Known rows, with every way that one mark hangs from another:
gebi(pani(pupus(funi))): [ 22.6  -6.4  23.3   2.6  -5.0  20.7   5.7 -52.7 -10.6  34.4   4.3  15.9
   8.4 -41.2  -0.2   4.2   8.6  -2.7   5.0  -3.6  -5.1   5.5  -9.4  10.6]
pupus(pani(gebi)): [  4.8  10.3  16.2   2.1   1.8   4.8   7.4 -42.5  -0.8  15.1 -21.0   3.7
 -12.2  -7.0 -13.2   3.1  -1.9  -9.4 -12.2   8.6  -7.0  -2.4 -14.4   2.2]
beked(neve(gebi)): [ -8.8  23.4   2.7 -16.6  17.0  -6.3  19.4  -1.2  -5.0  17.9 -12.5  -6.1
   6.1  35.7 -19.4  -2.2  -1.1 -20.3  -2.5  16.7  35.5 -18.3   2.4 -14.4]
beked(neve): [  1.8  16.3  -3.3 -16.2  10.5 -17.6  23.3 -10.0  14.4  27.2  -4.5  -7.9
  -0.2   2.8 -25.7   6.4  12.6 -15.4  -2.5  22.4  36.1   6.3  -6.1 -15.7]
funi(beked gebi(zusu) pupus): [  5.9   6.7 -18.5  13.7  12.5 -28.4  17.5  31.1   1.7 -41.1  -3.5  -7.2
 -27.9   9.3  -6.0  10.5 -28.7  17.6  11.2 -14.5 -33.0   3.1  20.0  -0.6]
gebi(zusu): [  3.0  -9.7  -4.3 -17.9   6.8 -14.9   7.1 -13.2  14.1   6.8  16.9   5.9
   3.8 -14.1 -26.7   3.9  10.3   9.9  -8.1   5.9  26.2  21.0  12.6  -3.6]
neve(gebi): [ -8.0   7.2  16.6  -8.6  16.7   2.0  18.8 -19.6 -17.5   8.3  -8.9   3.7
  -1.9  33.8 -17.7  -2.3 -14.7  -6.0  -4.5  -6.6  31.8  -7.9  13.1 -16.3]
gebi(neve pani zusu): [ 10.8 -40.3  -6.4  -0.6  -4.5  23.7 -32.9  12.9  13.0   2.6  44.5  21.6
  35.2 -34.0  -9.5   1.4  22.9   1.5   6.0  -5.8   4.5  13.0  19.8   2.2]
zusu(pupus): [-12.1  15.0   0.4  -5.9   7.5 -15.9  43.0 -32.2  10.2   7.5  -5.6  -7.6
 -17.6  17.4 -10.8   7.1  -7.3   0.5   0.0 -17.3  50.7  23.0   6.8 -16.2]
pani(pupus(funi)): [  8.3  15.2  10.0  -2.2   1.3   2.0  18.3 -59.6  -7.1  27.5  -7.8   3.9
  -7.1 -27.4  -1.5  11.0   1.4   4.5   1.6   1.4   8.4  17.6  -3.2  -3.0]
funi(pupus(pani(gebi))): [  2.8  11.0   4.5  14.7   8.8  -4.6  22.6 -35.7  -0.6   1.4 -17.1  -1.2
 -31.3   5.9 -10.7  13.8 -15.8  -9.8  -2.2  -6.9 -10.8   3.2  -5.6  -2.0]
neve(beked gebi(pani(pupus) zusu)): [-17.2 -19.7  24.7  -0.9  -2.6  18.0  -1.6  -4.5 -23.5  -0.3   7.6  22.4
  39.0  31.4  16.8   7.0 -21.3  10.7  -8.8   0.1 -14.6 -33.8  18.4  12.6]
pupus(funi(beked(neve)) pani): [ 25.8  16.6  -2.0 -18.6  -6.5   1.4 -10.2  -9.9   9.4  23.3 -34.5 -14.5
   2.4 -39.4 -11.3 -10.9  26.2   8.2  -1.7  24.1 -19.3   2.6 -29.4  14.2]
gebi(zusu(pupus(funi pani))): [ -1.0   9.6 -11.6 -18.7  -1.4  -1.4  -0.7 -29.9  19.4  15.5   1.6  -5.8
  -2.3 -26.0 -10.1  -6.4  20.2  18.3  -9.8   1.4  15.1  29.4  -8.7  23.3]
pani(gebi(zusu) pupus): [ -8.1  14.3   4.7   5.8  -0.6  -6.5  11.5 -42.2  -9.7  -9.4   1.9  15.0
   0.4  -6.5   6.1  15.2 -15.4  -0.8  -3.4   0.8  -5.5  -9.9  15.2  -4.2]
neve(gebi(zusu(pupus))): [-22.7  12.5  -4.0 -14.5  12.6  -4.3  18.8  -6.6  -6.6 -10.8   3.2   1.0
   4.4  39.4  -8.8  -5.6 -12.7   5.6  -3.7 -15.6  40.9  -1.5  23.4  -3.9]
pupus(funi pani(gebi(neve(beked) zusu))): [-11.8  -4.9  -7.0   5.6  -8.2  30.1 -54.2  -9.8   9.3   8.7  -6.4   4.3
  14.6 -24.8   2.9  -0.4  13.0  18.8 -13.8  17.2 -37.2  -5.4 -10.9  25.3]
losa(zusu(gebi(neve) pupus(funi pani))): [ -3.1  -1.5 -10.1 -10.4  -8.1  -7.8  -6.2  16.8   3.7   3.6   9.6 -15.5
 -14.8   3.3  11.4 -13.3  22.2 -11.7  -1.6   0.3  32.9  20.5 -15.4 -12.7]
losa(zusu(gebi(pani))): [ 15.6 -27.6  21.8 -13.4  -2.5 -23.3  13.5  18.7  -9.9   9.2  18.7   3.3
  -6.6   4.0 -11.2 -10.6  12.6 -25.2  -5.0   7.7  33.1  -1.9 -11.6 -20.3]
pupus(pani): [ 12.3  -4.3  14.3 -11.5   3.2  -2.2  18.0 -35.9   9.2  26.8  -6.5  -0.3
  -5.2 -15.0 -18.6   4.5   9.4  -2.0 -11.0   9.4   6.8  21.5 -10.4  -0.8]
losa(zusu(gebi(neve pani) pupus(funi))): [  2.4 -14.8  -3.1  -3.5  -9.0  -1.6 -10.1  26.3  -2.4   4.8  23.4  -5.1
  -5.4  -0.6   8.3 -15.0  20.6 -17.3   7.5 -10.4  39.7   8.1 -10.9 -12.9]
zusu(gebi pupus): [-19.1  25.5   0.7  -0.2   7.5 -21.0  52.4 -19.2   1.4   1.1 -14.1 -14.1
 -18.2  35.8  -3.5  -5.1 -13.5 -15.7  10.9  -2.4  60.7  14.6  -3.4 -24.7]
losa(zusu(gebi(pani) pupus)): [  1.6 -12.2  12.2 -10.7  -4.4 -28.0  28.9  17.1  -5.3   1.2  14.8  -4.6
 -14.5  21.6   0.4 -11.4   4.8 -24.0  -0.9  -8.5  52.0   2.9  -9.2 -19.1]
beked(neve(gebi(pani(pupus) zusu))): [  2.2   5.5   5.6 -13.9   3.8   7.0   3.9  -0.4 -12.3  11.9  12.7  12.4
  32.8  10.9   2.6  -2.2   4.4 -16.7   1.9  14.9   7.6 -30.4   8.2   6.2]
funi(beked gebi(pani)): [ 22.1  -4.6  17.0  13.6   1.7  -0.9   8.6  14.4  -7.6  -9.0 -11.8   4.1
  -3.6  -7.1  -3.9  -2.2 -16.5   1.9   8.2  -8.3 -34.6 -11.1  -1.2   2.5]

Rows:
[ 13.8  11.3  -2.3  19.4   9.5 -17.3  26.9   9.0  -2.9 -24.0 -25.8 -13.2
 -35.8  10.0   1.2  10.2 -29.7   6.4   8.1 -11.6 -50.7   4.8  -1.2   1.5] : funi(beked gebi pupus(pani))
[ 15.4   0.2 -17.1   3.7  -4.0  18.8 -45.5  20.4   8.4 -10.0  -4.7  -4.6
   4.2 -42.6   5.9  -9.3  12.5  24.7   2.0   7.9 -60.0  10.7  -5.2  24.1] : pupus(funi(beked gebi(neve zusu)) pani)
[-26.6  -1.1   3.6  20.1   0.4  13.2 -13.7  -2.8   0.8  -5.5  -8.9   5.5
   4.9  23.5   3.6  16.2 -16.2   0.2  -2.9  -0.2  -0.9 -14.9  12.2 -17.4] : pani(gebi(neve(beked)))
[ 11.6   7.4  -2.5 -12.3  -6.1 -23.6   4.4  16.7   1.7  -6.3 -12.2 -19.4
 -33.4  -4.5   6.8  -8.5   5.4   9.8 -12.3  -9.3 -11.5  10.5 -18.3   7.1] : losa(zusu(pupus(funi(beked gebi) pani)))
[ -5.5   5.8 -25.2  10.0  -2.3  -0.7 -10.2  38.3  13.5 -40.3   3.3  -8.4
   2.3   2.3  20.1   0.5 -10.8  17.9   9.0 -13.4 -32.7   8.9  18.5   2.6] : funi(beked gebi(neve zusu(pupus(pani))))
[ -4.3   0.9  -7.9  -5.8  -9.5  -0.4 -20.2  -0.8   3.9   2.6   4.0  -8.2
 -20.1  -6.3   8.7  -2.8  18.0  -3.3 -12.5 -12.4  11.4  10.5 -11.5  -3.1] : losa(zusu(pupus(funi pani(gebi(neve)))))
[  6.0  12.9   1.4 -15.1   3.0  16.5 -12.2  -7.4 -13.6  21.2   7.1  10.2
  30.6  -6.9   0.6  -8.3  12.4 -11.0   2.1  18.9  -0.1 -27.7  -2.4  19.5] : beked(neve(gebi(pani(pupus(funi)) zusu)))
[ 21.0  -1.9   5.2  28.1   8.5  -8.3  21.0  19.0  -9.6 -23.0 -10.1   0.0
 -23.2   4.9  -0.6   7.0 -31.1   0.0  18.6 -24.0 -43.1  -8.5   5.7   1.3] : funi(beked gebi(pani) pupus)
[  4.2   2.0 -11.5   2.0  -4.0  30.6 -50.3 -20.9   8.7  10.1   1.1   6.4
   7.6 -42.5  -6.0  -5.4  22.8   8.0  -7.6  11.1 -27.1   5.7 -11.6  22.2] : pupus(funi pani(gebi(neve zusu)))
[ 11.2 -36.7   8.6  -3.7  -6.1  -7.3  -8.5  37.0  -6.0   1.0  33.0   5.0
   4.6   0.7   0.2  -7.3  17.2 -25.7   2.3   0.3  29.4   0.7   1.0 -26.9] : losa(zusu(gebi(neve pani)))
[-37.2   1.1   5.7 -12.5   2.8   2.3   8.6   2.1  -2.4  -5.9 -10.3  -2.2
  17.8  55.2   9.7  -0.1 -19.6  18.5 -18.8  -0.8   9.4 -15.6  11.1  12.4] : neve(beked gebi(zusu(pupus(pani))))
[ -9.5  16.2  -8.9 -24.4  15.0  -9.8   4.7  12.9  -0.1   8.3   3.0  -1.7
  16.2  26.4 -19.8  -5.8   6.3 -10.4  -5.4  20.8  31.0 -16.6   9.6  -4.3] : beked(neve(gebi(zusu)))
[  5.7  -3.9 -19.2  18.6  -4.3   0.9 -13.7  15.6   0.4 -41.7  -8.2   1.4
  -7.6  -9.3  11.6  10.2 -12.7  13.2  10.7 -16.4 -39.4  -4.0  16.8  -2.0] : funi(beked pupus(pani(gebi(neve zusu))))
[  5.5  12.3   0.6  18.0  18.8 -11.8  31.3 -14.7   3.6   2.4  -8.5  -9.6
 -38.4  14.2 -10.2  13.8 -22.9  -9.1  -0.1  -3.7 -28.0  16.4  -5.1   4.7] : funi(gebi pupus(pani))
[-11.6 -24.9  13.4  16.4  -4.3  18.3  -4.9  19.2  -2.9   6.5   7.7   6.9
  25.9  18.6   7.3  -0.8  -4.3 -12.9  11.9   9.9  10.6 -10.0   0.3 -15.2] : zusu(gebi(neve(beked) pani))
[  7.9   9.0   0.9 -13.1 -13.3 -19.0  -3.9  -0.5  -3.1  -7.5 -20.4 -12.1
 -29.1  -8.4   7.6  -9.1   8.2   7.4 -14.0 -13.3  -0.3  -1.6 -19.9   1.8] : losa(zusu(pupus(funi(beked) pani(gebi))))
[  1.3   5.1  -5.1   8.5   7.2  -7.8   9.5 -24.0   4.1  -8.1  -4.0   2.9
 -21.4  -1.7 -12.5  12.8  -9.5  -1.5  -5.0  -3.3 -14.8   4.3   1.0   8.1] : funi(pupus(pani(gebi(zusu))))
[-16.8 -12.2  -2.3   6.8  -6.3  17.5 -31.3  -0.9  10.3  -4.4   1.4   8.8
  17.7  -0.2   4.7   8.6   0.0   7.9 -14.5  14.3 -27.2  -7.1   4.1   8.9] : pupus(pani(gebi(neve(beked) zusu)))
[-28.6  -9.7  -8.8  12.2  -1.4  10.1 -29.2  11.7   8.1 -16.3   8.9   9.9
  17.0  13.9   0.8  13.2  -9.3  10.7  -7.1   5.1  -6.8 -13.9  20.4  -5.8] : pani(gebi(neve(beked) zusu))
[ 25.3 -15.4  18.7  -7.6 -15.6 -16.9   3.4  13.8 -23.5  -2.4   1.2   2.6
  -4.4 -21.6  14.3 -11.1   8.1  -8.6   4.9   2.3   1.1 -11.6 -15.1 -10.5] : losa(zusu(gebi(pani(pupus(funi(beked))))))
[  1.8   6.0  -6.9  15.3 -11.4  20.4  -8.1  15.5  -6.5 -11.2  -8.1  -5.7
  10.8  -8.0  19.5 -18.3   4.5  -2.5  30.9 -16.9  15.3  -0.8  -6.1  -6.1] : zusu(gebi(neve pani) pupus(funi(beked)))
[  5.0  22.1 -29.7   6.4  13.3 -36.0  17.0  48.4  10.1 -33.4  -6.5 -15.3
 -19.6  15.9  -5.4   7.9 -19.2   4.4  12.9   6.2 -29.0  -8.0  10.2  -0.2] : funi(beked(neve) gebi(zusu) pupus)
[ -5.3  20.3 -14.1   6.8  -9.6  11.7  -1.4   5.1   1.0 -11.0 -24.1 -17.9
  -1.6  -4.3  22.2 -15.9   5.4   3.2  20.7  -4.6   8.4  13.6 -12.4  -6.2] : zusu(gebi(neve) pupus(funi(beked) pani))
[-31.2  -6.7 -25.4  -1.4  -4.2  12.0 -25.1  12.5  22.5  -4.6  16.1  -3.8
  18.3   2.7   8.1   6.9   8.2  30.0  -1.3  -5.3  16.9  18.3  15.4   5.5] : gebi(neve(beked) zusu(pupus(funi)))
[-29.3 -14.6  13.6  -5.3   1.5  12.9   1.4  11.1  -9.2  -5.5   4.7  10.2
  30.2  48.8   6.5  -3.4 -18.2  13.0  -9.0 -11.5  12.3 -28.1  14.9  15.3] : neve(beked gebi(pani zusu(pupus)))
[ 14.2 -24.8   8.7   0.7 -12.0   3.6 -14.4  13.5 -16.1   8.6  28.3   6.7
   4.5 -18.9  16.0  -4.4  17.6 -19.6   7.2   3.0  12.3   0.3  -7.2 -15.7] : losa(zusu(gebi(neve pani(pupus(funi)))))
[  7.1  15.9 -15.8   0.2  -1.1 -14.4   6.1  44.8  11.5 -20.2  -1.0  -6.6
   8.4   4.6   6.0  -8.5  -4.2  -0.4  11.1   2.8 -22.4 -19.3   0.1  15.2] : funi(beked(neve) gebi(pani zusu(pupus)))
[ 20.0   4.3  20.3   8.9 -10.1   7.1  13.5 -19.3 -24.2   6.1 -15.9   5.7
   8.3 -23.2  13.3  -9.9  -3.2  -6.6  20.1   4.9  -8.4 -12.5 -14.0  -2.0] : zusu(gebi(pani(pupus(funi(beked)))))
[ 13.2  -3.8   2.5  18.3   6.4  32.4 -30.9  -2.3   1.5  22.6  10.9   5.3
   1.6 -29.0  -7.5  -4.7   9.0  -4.8   8.5  -2.2 -24.2   9.5  -8.2  13.3] : pupus(funi(gebi(neve pani)))
[ -9.7 -39.5   3.0  10.9 -14.4  25.8 -23.2   5.5   2.5  -2.3  37.4  25.0
  46.9 -14.4  25.1  19.6   0.4  13.2   2.4  -0.9 -20.9  -5.2  24.8   6.0] : gebi(neve(beked) pani(pupus) zusu)
[ -6.9  -4.8 -10.7   5.5   0.3  23.9 -44.2  10.7  16.8  12.2   3.1  -3.7
   9.0 -19.3   2.1   0.9   9.3  20.4 -11.3  21.1 -50.1  10.7 -10.3  31.0] : pupus(funi(gebi(neve(beked) zusu)) pani)
[ -3.6   1.7   6.3 -12.1  -5.1 -24.7  18.6  -8.3   1.8  -0.4  -2.5  -7.2
 -29.3  15.8   0.6   1.6   2.9 -10.7 -20.4 -10.3  22.6   4.2 -10.0 -10.4] : losa(zusu(pupus(pani(gebi))))
